Every row comes from one small tree of marks. The marks that hang from a mark follow it in brackets, in the order of their numbers. Every link used is in the known rows. Which tree was each row made from?
Known rows:
z512(z559(z553 z718 z992)): [ 10.9  12.3  14.7   2.1   5.9   8.9 -29.4 -11.7   1.0 -10.7   9.0 -38.5
 -37.1   1.8 -40.0  -1.6  -5.1  27.3  10.1 -29.2 -18.8  36.1]
z718(z559(z553) z703): [ 15.2   2.7  21.0   8.5  11.6  13.8 -22.9 -15.8   3.3  -8.0  -4.6 -10.9
 -45.8 -18.4 -30.2  12.2 -18.7  13.7   4.7 -18.8 -11.9  26.7]
z594(z19): [  1.5  26.9   7.9  -9.9   8.9   7.0   1.2  -3.4   0.1 -10.0  -0.8 -23.2
 -19.1 -21.6 -35.8  -7.5   7.4  17.7  14.4 -34.9  -5.6  11.7]
z595(z703): [ -6.5   5.9  13.4  -3.8 -11.7  19.4   4.1  -2.7  -8.2 -15.3  -6.2 -21.7
 -21.1 -13.7 -33.1 -14.1   7.8   3.0   9.6 -15.3   0.1   7.8]
z718(z559): [  5.5  19.4   4.7   7.0   0.7   8.4  -9.3 -17.7   8.0 -13.8  -9.3 -19.0
 -26.8 -18.1 -34.4  11.4  -2.0  11.3   4.6  -9.7  -9.0  12.3]
z718(z559(z553 z992)): [ 15.1  14.9  14.0   2.1  -4.8   8.6 -41.7 -21.3   4.4 -14.0   5.0 -21.1
 -35.3  -4.7 -31.6  12.2 -13.9  15.8  -3.3 -19.6 -17.6  29.4]
z252(z992(z559)): [  6.3   4.3  19.1  -8.6  -8.6  13.4   5.0  10.0   5.4  -8.7  15.0 -36.1
 -28.8   5.5 -33.4 -13.9   3.1  19.8  22.4 -39.5 -10.9  12.9]
z992(z252 z559(z512 z553 z718)): [ 15.9  22.9  27.2  10.6   0.2  19.0  -7.5  -3.1  11.1 -20.2  15.0 -40.8
 -39.9   2.3 -34.9  -7.1  -6.8  35.9  19.7 -33.2 -20.6  30.6]
z19(z594): [ -0.2  14.1   5.8  -1.3  -1.5  -1.1  15.2   2.1   7.0   4.1   0.1 -16.9
 -35.0 -23.5 -32.2  -8.3   5.8  19.1  17.5 -16.9 -12.1   7.6]
z252(z992): [  1.0  10.3  18.1  -2.5 -10.7  17.7   5.8   3.8   1.7 -10.0   7.7 -25.7
 -29.8  -0.7 -37.4 -13.5   2.4  18.1  20.2 -23.1  -9.6  10.2]
z512(z559(z718 z992)): [  8.8  20.8   6.9  -3.1   3.7  10.9 -16.4  -9.8  -0.6 -11.7  -4.8 -43.7
 -29.6  -5.0 -48.3  -4.5   1.7  31.4   5.2 -24.2 -15.6  26.1]
z559(z553 z718(z703) z992(z252)): [ 14.4  24.3  39.3   3.9   2.1  26.4 -31.5  -9.4  -8.0 -11.7   5.0 -30.7
 -53.1  -4.6 -49.3 -11.0 -32.8  31.9  10.5 -30.3 -19.7  37.0]
z553(z559(z512 z718(z703) z992)): [ 14.6  21.7  14.2  -0.2  12.8  15.7 -20.8 -17.8  -9.0 -12.9 -33.4 -32.1
 -36.2 -19.3 -48.2 -12.3  -9.3  54.5 -27.3 -16.4 -31.8  36.5]
z992(z559): [  5.7   7.8   9.7  -7.3  -2.3   0.8   0.1   2.8   2.3 -11.9   1.2 -33.0
 -24.0  -6.9 -30.9  -8.8   6.8  17.8  10.1 -32.9 -13.0  14.9]
z718(z559(z512 z992(z252)) z703): [ 33.2  31.9  21.9   2.8  -1.3  34.7 -20.2 -12.2   3.9 -18.0 -19.7 -33.0
 -42.8 -19.0 -51.5  11.0 -20.9  39.9 -13.9 -14.1 -12.6  20.5]
z559(z553 z992): [ 10.8  10.9  17.6  -5.6  -8.2   6.3 -31.4  -7.5  -5.1 -12.1   8.0 -24.5
 -31.8  -1.3 -32.7  -6.4  -7.2  19.9   0.5 -26.3 -20.1  29.2]
z718(z559(z512 z992) z703(z594)): [ 30.2  15.8  12.9   6.0   8.0  21.3  -3.1 -12.0   3.6  -8.2 -15.0 -19.5
 -43.0 -33.7 -47.8  11.4  -0.7  38.0 -11.3 -10.3  -5.4  27.4]
z718(z703(z594)): [ 10.3   2.3  17.0   3.5  10.8  10.6  21.6   1.6  -4.5  -2.4  -8.2 -12.4
 -38.4 -27.9 -40.5 -10.3   2.5  20.2  15.5 -19.5  -3.2  16.8]
z553(z559(z718)): [ -7.3  17.9   4.9   8.8  10.5   0.8  -8.0 -20.5  -0.7 -11.7 -21.4 -22.0
 -25.4  -9.5 -36.5 -13.3  -3.0  27.9   2.0 -15.2 -26.5  23.3]
z718(z703): [  8.8   7.6  18.3  -2.1   6.1  12.7   0.9   1.5  -6.6  -8.3 -14.4 -21.1
 -34.7 -22.4 -38.9  -9.5  -4.4  20.2   3.2 -20.7 -10.9  16.4]
z559(z512 z553 z718(z703) z992): [ 19.1  19.5  30.1   3.0   4.9  23.0 -28.7  -8.0  -9.0 -13.2  -1.7 -31.9
 -46.4 -19.3 -44.0  -8.3 -12.5  45.4 -13.8 -21.6 -24.8  45.2]
z992(z252 z559(z512 z553)): [ 23.8  12.3  21.7   3.4  -4.4  15.8  -4.0   3.1  13.3 -19.0  11.9 -36.6
 -35.0   6.7 -27.3  -4.3  -2.8  31.1  15.9 -36.1 -17.8  21.5]
z512(z559(z718(z703) z992(z252))): [ 21.0  23.2  23.9  -1.5   9.5  28.4 -14.1  -5.5  -2.5  -9.3 -10.8 -45.3
 -44.8  -5.7 -58.0  -6.8 -21.2  36.5  11.6 -30.1 -12.9  24.8]
z718(z559(z512 z553) z703(z594)): [ 26.3  -0.2  17.1  18.8  15.4  18.1   4.9 -13.5   9.7  -6.8  -2.7  -7.3
 -49.4 -28.4 -32.0  14.4  -2.4  28.1   6.6 -11.6  -6.9  29.9]
z512(z559): [ 10.6   4.9  -0.2  -2.1   4.8   5.1   7.1  -0.5   6.7 -10.2  -8.5 -32.9
 -25.3  -5.7 -34.4  -1.2   9.8  19.3  14.6 -22.0  -9.2  10.6]
z703(z594(z19)): [  3.1  20.5   5.3  -2.8  14.7   4.7  21.9  -3.2   2.9  -3.4   5.2 -14.3
 -22.9 -25.8 -37.1  -7.7  13.8  15.7  27.2 -34.3   3.0  11.5]
z718(z559(z553 z992(z252)) z703): [ 27.0  17.3  30.0   5.4   1.7  26.3 -39.1 -17.7   2.4 -12.6  -1.0 -23.2
 -50.4  -5.9 -42.9  11.4 -36.1  21.7   3.1 -25.9 -15.5  28.5]
z992(z559(z553 z718)): [  0.7  10.2  21.4   3.8   5.1   2.7 -16.4  -6.1   2.4 -11.9  17.8 -32.0
 -35.2  -2.5 -30.1  -8.2  -2.5  19.7  18.9 -35.9 -20.7  34.4]

Which tree is each row?
[  1.4  22.5   2.7  10.5  10.7   6.9  -1.1 -19.3   2.9 -17.3 -25.7 -27.3
 -24.8 -14.3 -36.5 -10.5   5.8  43.0  -9.9  -8.9 -29.7  26.7] => z553(z559(z512 z718))
[ 17.5  19.5  21.2   4.4   1.5  19.3 -26.2 -12.1   4.9 -13.3  11.7 -42.4
 -42.0  12.8 -44.2  -2.8 -17.7  29.5  22.3 -33.1 -19.3  30.7] => z512(z559(z553 z718 z992(z252)))
[  5.1  15.8  16.3  -2.5  13.5   9.6 -27.0 -18.4 -13.0  -8.2 -28.7 -27.3
 -36.2 -14.8 -47.5 -14.8 -18.9  39.4 -17.2 -23.4 -29.3  35.1] => z553(z559(z718(z703) z992))
[ 17.9  -0.9  23.1  -2.5  -7.2  17.7  -1.8   9.5  12.1 -13.1  23.3 -35.6
 -35.7   9.5 -24.5  -8.9   6.0  30.9  17.2 -38.8 -17.3  24.0] => z252(z992(z559(z512 z553)))
[  9.4  -5.7  25.5  -4.5  -7.5  11.1  -8.3   7.7   7.8  -8.0  29.2 -29.5
 -36.2  14.2 -24.3 -11.9  -3.1  15.8  27.5 -44.4 -15.8  22.5] => z252(z992(z559(z553)))
[ -2.3  15.0  23.9  -1.4  -4.0  16.4   0.6   3.1   3.2  -8.9  18.2 -40.0
 -33.5   1.9 -40.7 -16.0   0.0  25.1  25.1 -36.8 -13.5  22.0] => z252(z992(z559(z718)))
[ 17.0  35.0  28.0   9.3  -7.9  26.0 -25.5 -11.4   2.2 -21.4   9.0 -38.5
 -41.2   0.3 -45.7  -7.4 -13.1  40.5   4.2 -20.8 -23.9  35.6] => z559(z512 z553 z718 z992(z252))
[ 24.7   9.4  15.9  -1.6  -4.3  15.1 -23.7  -5.4   7.8 -13.1   9.2 -37.0
 -37.4  15.6 -37.6  -0.2 -15.1  23.7  19.5 -35.1 -15.0  21.8] => z512(z559(z553 z992(z252)))
[ -4.5  13.5  10.8  -4.7   7.1  17.8  25.1  -4.3  -4.1  -6.3   6.0 -12.4
 -20.6 -26.0 -36.0 -13.1  16.6   2.7  29.2 -33.1  13.9   8.7] => z595(z703(z594(z19)))
[ 14.9  13.0  31.6  -0.5   5.5  29.8   6.5   9.9  -0.4  -9.8   3.5 -42.6
 -44.5 -12.0 -45.2 -15.9  -0.7  44.4   8.3 -34.0 -15.2  27.4] => z252(z992(z559(z512 z718(z703))))
[ 16.5  13.0  10.2  13.2   1.7  12.0 -16.3 -17.3  12.8 -18.6  -0.6 -19.2
 -34.1 -14.2 -25.6  16.6   1.0  24.0  -1.0  -9.2 -15.9  25.5] => z718(z559(z512 z553))
[ 15.9  15.0  16.6  -4.1  13.6  18.4 -16.3  -5.7  -7.5  -6.5 -13.4 -41.0
 -40.3 -14.9 -52.3  -5.9  -9.4  36.0  -0.4 -27.6 -13.7  30.1] => z512(z559(z718(z703) z992))
[ 20.7  22.7  15.2   0.4  -6.9  17.7   8.4   5.9  11.5 -19.7   0.1 -42.5
 -28.4  -2.0 -35.7  -6.5   3.1  34.2  11.0 -31.3 -14.4  11.8] => z992(z252 z559(z512))
[  8.6  15.6  12.3   8.6  19.7  14.0  -1.3 -14.6  -3.9 -11.8 -35.1 -24.5
 -35.6 -22.9 -41.7 -11.6  -4.0  47.8 -14.8 -12.0 -28.0  31.0] => z553(z559(z512 z718(z703)))
[ 28.7  28.5  19.0  10.0  -8.9  24.1 -32.5 -18.2  13.1 -21.4   2.7 -30.2
 -39.6  -0.6 -37.9  14.5 -16.7  31.1  -2.2 -17.0 -17.8  26.6] => z718(z559(z512 z553 z992(z252)))
[ 19.7  15.2  16.3  -2.2  -8.6  12.7 -23.7  -4.0  -0.3 -17.7   3.8 -29.8
 -31.5  -5.9 -32.5  -3.6   2.6  35.4 -11.0 -20.5 -22.4  31.4] => z559(z512 z553 z992)
[ 11.0  14.3  19.8   7.4   4.4   9.0 -11.2  -3.1   6.7 -17.1  12.4 -37.5
 -35.0  -7.1 -29.3  -5.7   5.9  35.3   6.7 -30.3 -22.5  36.2] => z992(z559(z512 z553 z718))
[ 11.6  26.0  20.9   5.8  -3.9  15.5 -28.4 -10.8  -2.8 -18.1   6.4 -34.9
 -36.5  -9.6 -40.3  -6.3  -1.1  38.9  -7.8 -17.7 -24.8  41.0] => z559(z512 z553 z718 z992)
[ 21.0  38.0  30.3   3.0  -0.1  34.3 -12.8  -5.0  -6.4 -16.9 -13.3 -42.2
 -45.7 -18.0 -58.5 -11.6 -17.4  48.4  -7.0 -19.2 -18.7  30.0] => z559(z512 z718(z703) z992(z252))
[ 19.5  23.4  21.2   6.9  -8.5  18.0 -39.1 -22.2   9.0 -17.0   8.3 -24.7
 -39.9   3.4 -38.6  12.7 -25.8  16.7   9.1 -22.5 -15.2  24.5] => z718(z559(z553 z992(z252)))
[ 20.3  26.1   8.2  -0.9  -6.4  15.6 -13.8 -14.5   5.1 -19.4 -25.9 -34.1
 -26.2   4.1 -41.2  -8.8  -8.1  45.7 -13.1 -18.4 -29.1  18.5] => z553(z559(z512 z992(z252)))
[ 12.5  27.7  30.3   7.1   6.4  26.3   2.6  -6.9  -7.0  -5.7  -1.8 -27.9
 -49.5 -19.1 -61.3 -13.3 -19.4  33.0  18.1 -24.7  -8.5  28.4] => z559(z718(z703(z594)) z992(z252))
[ 13.4  12.8  37.4   6.8  11.2  20.4 -13.3  -0.3   0.1 -10.1  10.8 -33.9
 -50.8  -2.3 -39.2 -10.9 -26.1  26.1  25.0 -42.7 -17.8  32.6] => z992(z252 z559(z553 z718(z703)))
[  4.7   5.5  11.4   9.4  11.2   6.2 -10.1  -9.4   6.6 -10.6   8.0 -30.4
 -36.9  -1.0 -32.8  -1.7  -0.2  21.0  23.6 -26.3 -15.2  28.9] => z512(z559(z553 z718))
[  6.9  24.3  13.1   3.8   3.0  10.3   2.6  -0.8   4.1 -18.1  -1.0 -42.3
 -27.2 -16.1 -38.7  -8.0  12.4  38.4   1.7 -24.1 -17.9  26.3] => z992(z559(z512 z718))
[ -2.2  24.1   7.5  -0.9   4.6   2.9 -26.8 -23.7  -5.2 -12.7 -20.7 -29.4
 -25.8  -5.4 -43.4 -13.2  -9.0  34.3 -11.0 -19.4 -30.7  31.8] => z553(z559(z718 z992))
[  2.1  25.2  20.3   2.0  29.2  16.5  17.6  -4.8  -5.6   0.0  -0.7 -16.8
 -38.8 -39.6 -48.7 -11.2   0.4  25.6  24.9 -35.2  -0.5  25.3] => z559(z718(z703(z594(z19))))
[ 19.2   5.0  23.7  -0.9  14.4  17.2 -29.0  -7.7  -4.7  -5.4  -0.1 -35.5
 -48.1  -6.8 -44.1  -3.6 -15.7  33.0   3.8 -33.4 -18.8  40.0] => z512(z559(z553 z718(z703) z992))
[  8.4  36.0  13.4   1.2  -5.6  17.2 -16.5  -8.9  -4.4 -17.7  -6.6 -40.2
 -28.3 -19.6 -48.9  -8.6   5.0  43.0 -13.7 -12.6 -21.1  32.0] => z559(z512 z718 z992)
[  5.0  40.8  23.7   2.7  -9.1  20.8 -18.9 -10.8  -2.9 -16.9   0.2 -39.4
 -34.6  -3.6 -53.9 -11.9 -16.1  29.2  10.8 -21.3 -17.5  22.8] => z559(z718 z992(z252))
[ 14.4   6.0  12.7  11.6  14.7  13.6  10.3 -12.2   4.3  -2.3 -11.1  -7.2
 -43.0 -32.0 -41.1   9.7  -3.7  15.8  12.5 -12.1  -0.6  17.9] => z718(z559 z703(z594))
[  6.7  30.4  28.7   5.7  -6.9  19.2 -32.0 -13.0  -1.8 -16.0  13.3 -33.3
 -41.9   4.4 -45.3  -8.6 -22.7  26.2  16.2 -27.5 -21.0  32.7] => z559(z553 z718 z992(z252))
[  5.4  20.0  18.4  12.6   2.8  13.3  -9.1  -9.2   2.4 -17.5   4.9 -28.0
 -35.9 -13.6 -32.8  -5.6   3.5  32.9   6.1 -13.7 -21.6  34.5] => z559(z512 z553 z718)
[ 13.2  32.8  20.3   7.3  -1.5  21.4   5.1  -1.0  10.0 -20.6   2.0 -47.3
 -32.6  -7.1 -43.5  -8.8  -0.3  39.7  13.1 -27.4 -15.8  21.5] => z992(z252 z559(z512 z718))
[ 14.4   6.1  25.4  18.1  17.4  18.7  11.7  -5.2  -0.8  -6.6   3.2 -15.2
 -50.2 -28.1 -39.7  -7.7   1.3  37.7  12.9 -16.2 -12.3  39.1] => z559(z512 z553 z718(z703(z594)))
[  9.4  23.5  20.1   6.8  10.4  21.9   3.7  -2.2  -5.4 -13.7 -17.3 -29.7
 -39.8 -31.5 -45.4  -9.2   1.1  42.3  -5.8 -11.9 -16.3  29.5] => z559(z512 z718(z703))
[ 16.2   9.0  18.0  -5.3 -10.0  19.4   9.9  11.5  10.5 -13.6   9.7 -41.0
 -29.0   1.5 -33.1 -11.6  12.8  34.3  10.5 -33.0 -13.6  15.9] => z252(z992(z559(z512)))
[  3.6  31.8  13.9   3.2  -0.6  13.3 -23.9 -23.0  -1.0 -15.8 -17.9 -34.2
 -30.3   3.0 -49.0 -14.5 -21.1  35.9   1.6 -22.8 -29.1  26.1] => z553(z559(z718 z992(z252)))
[  7.1  28.0   6.0   2.7   3.6   8.8 -21.2 -20.5  -2.1 -17.0 -25.3 -34.0
 -24.4 -10.2 -43.1 -11.6  -0.3  48.9 -22.2 -13.8 -31.9  33.1] => z553(z559(z512 z718 z992))
